Each row was made from one path, in order. Every step used is in the known rows, and no mark comes twice. Write each row's path.
Known rows
saso > fufet > nutufef: -7 11 -26 7 4 1 3 11 -1 -14 8 -8 7 27 7 6 -25 -11 5 7 -12 6
nutufef > fufet > saso: -16 17 -16 -5 4 -3 8 11 5 -7 3 -9 3 8 6 3 -25 -14 -4 -19 -18 10
zeku > mibe > pozemu > saso > fufet > nutufef: 3 12 -21 -11 4 -2 8 6 8 -2 1 16 11 25 2 5 -35 -16 -2 -1 -13 19
saso > zeku > mibe > runog: -7 0 -17 -8 11 3 15 8 3 -9 2 -10 3 20 2 5 -35 -15 5 -10 -12 7
pozemu > saso > runog > mibe > zeku: -21 17 -28 -8 2 9 22 21 -2 -3 -4 6 11 13 13 4 -29 -6 0 -6 -15 7
fufet > saso: -17 12 -24 -4 5 -1 5 9 0 -7 2 -5 -1 11 8 -1 -26 -10 -8 -14 -10 6
nutufef > fufet > saso > runog > mibe > zeku: -28 19 -25 -6 4 6 20 13 6 -3 -4 -10 16 6 9 7 -28 -17 -2 -19 -25 6
zeku > mibe > pozemu > saso: 0 14 -16 -20 3 1 13 8 6 1 -1 18 1 12 3 1 -35 -13 -3 -13 -13 18
mibe > pozemu > saso > runog: -10 6 -17 -16 -2 3 17 18 5 -7 4 6 8 7 13 7 -29 -9 5 -11 -13 15
runog > mibe: -6 20 -28 -3 7 5 6 10 -2 -5 -1 -6 4 14 7 -1 -25 -11 3 -4 -11 6
nutufef > fufet > saso > pozemu: -16 13 -11 -3 3 -9 7 16 -3 -10 -1 -8 8 6 3 8 -31 -20 -1 -19 -18 5
pozemu > saso > zeku > mibe > runog: -7 3 -16 -12 8 0 16 14 4 -5 0 4 2 21 6 3 -36 -10 0 -10 -10 13
zeku > mibe > pozemu: 0 10 -17 -15 7 5 12 3 4 -3 2 4 2 11 0 3 -33 -17 2 -12 -15 13
pozemu > saso > runog > mibe: -13 18 -28 -6 1 3 12 20 -1 1 0 3 8 11 14 -3 -25 -7 2 -8 -13 9
mibe > runog > saso: -9 7 -22 -6 5 6 13 11 0 -14 2 4 5 9 14 3 -34 -10 5 -5 -9 3
runog > saso: -5 11 -22 -4 0 4 9 14 -8 -9 4 10 0 5 10 1 -29 -10 3 -3 -8 6
fufet > saso > zeku > mibe: -10 3 -21 -8 8 -4 9 5 2 -2 0 -2 -3 13 -1 1 -30 -17 -8 -17 -10 11
saso > pozemu > mibe: -3 7 -16 -4 1 2 5 18 -11 -8 -2 -10 7 19 5 8 -35 -17 3 -1 -14 4
runog > saso > fufet: -8 10 -23 -2 4 2 11 14 -9 -19 8 9 5 9 8 3 -27 -11 4 1 -15 6
nutufef > fufet > saso > runog > mibe: -19 20 -24 -5 4 0 11 13 6 1 0 -14 12 4 10 0 -24 -17 1 -21 -24 8

Write each row's path
-7 7 -21 -8 7 10 9 11 4 -8 1 -17 7 24 13 4 -36 -11 1 -2 -15 5 -> pozemu > mibe > runog
-14 9 -28 -15 6 5 12 7 9 -1 -5 -7 15 3 10 2 -28 -18 1 -20 -13 11 -> fufet > saso > runog > mibe > pozemu
-11 15 -21 -5 4 -3 11 19 -5 -15 8 7 3 19 9 1 -27 -5 -1 -2 -16 10 -> pozemu > saso > fufet
-13 15 -20 -15 5 2 14 9 14 -1 -3 -11 19 0 8 7 -27 -21 5 -24 -22 14 -> nutufef > fufet > saso > runog > mibe > pozemu
-13 15 -28 -3 4 7 11 15 -2 -2 3 -12 8 11 11 -1 -24 -11 7 -8 -16 4 -> saso > runog > mibe
-10 7 -20 -6 3 -3 4 13 -6 -4 -6 -8 7 17 5 5 -36 -18 -8 -11 -12 5 -> fufet > saso > pozemu > mibe
-5 11 -20 -9 7 7 13 6 1 -5 0 11 2 10 8 -2 -40 -14 1 -9 -14 3 -> zeku > mibe > runog > saso
-3 9 -26 -1 8 3 9 4 3 -8 2 9 12 25 8 2 -39 -17 3 3 -14 4 -> zeku > mibe > runog > saso > fufet > nutufef
-1 13 -17 -18 7 -1 15 9 3 -9 3 18 7 16 2 2 -34 -15 -3 -9 -18 18 -> zeku > mibe > pozemu > saso > fufet
-13 0 -20 -10 13 -1 12 4 8 -6 -2 -8 3 16 3 2 -36 -16 -5 -20 -11 8 -> fufet > saso > zeku > mibe > runog
-9 8 -14 -8 6 -6 11 7 6 -2 1 -6 2 10 -2 4 -30 -20 -4 -21 -19 15 -> nutufef > fufet > saso > zeku > mibe
-16 11 -20 -6 -3 1 14 22 -3 -5 8 3 1 12 15 0 -26 -3 1 -9 -14 8 -> pozemu > saso > runog
-12 6 -17 -5 3 7 15 18 -11 -12 -6 -7 11 21 4 15 -39 -16 -1 1 -15 2 -> saso > pozemu > mibe > zeku
-6 -4 -18 -7 6 5 15 16 0 -18 1 -2 6 9 11 11 -33 -11 11 -4 -5 7 -> mibe > runog > saso > zeku
0 17 -24 -17 4 3 10 13 6 -3 -6 11 10 10 8 2 -29 -12 1 -8 -8 19 -> runog > mibe > pozemu > saso
-9 12 -12 -6 2 -5 6 16 -2 -4 -6 -12 12 13 4 9 -36 -22 -5 -14 -20 9 -> nutufef > fufet > saso > pozemu > mibe
-7 7 -17 -2 -1 -1 8 19 -14 -14 -1 11 5 5 7 7 -34 -15 6 -4 -8 1 -> runog > saso > pozemu
8 -3 -16 -18 4 4 15 7 0 -7 -2 14 5 2 -1 9 -35 -20 7 -9 -8 18 -> runog > saso > zeku > mibe > pozemu
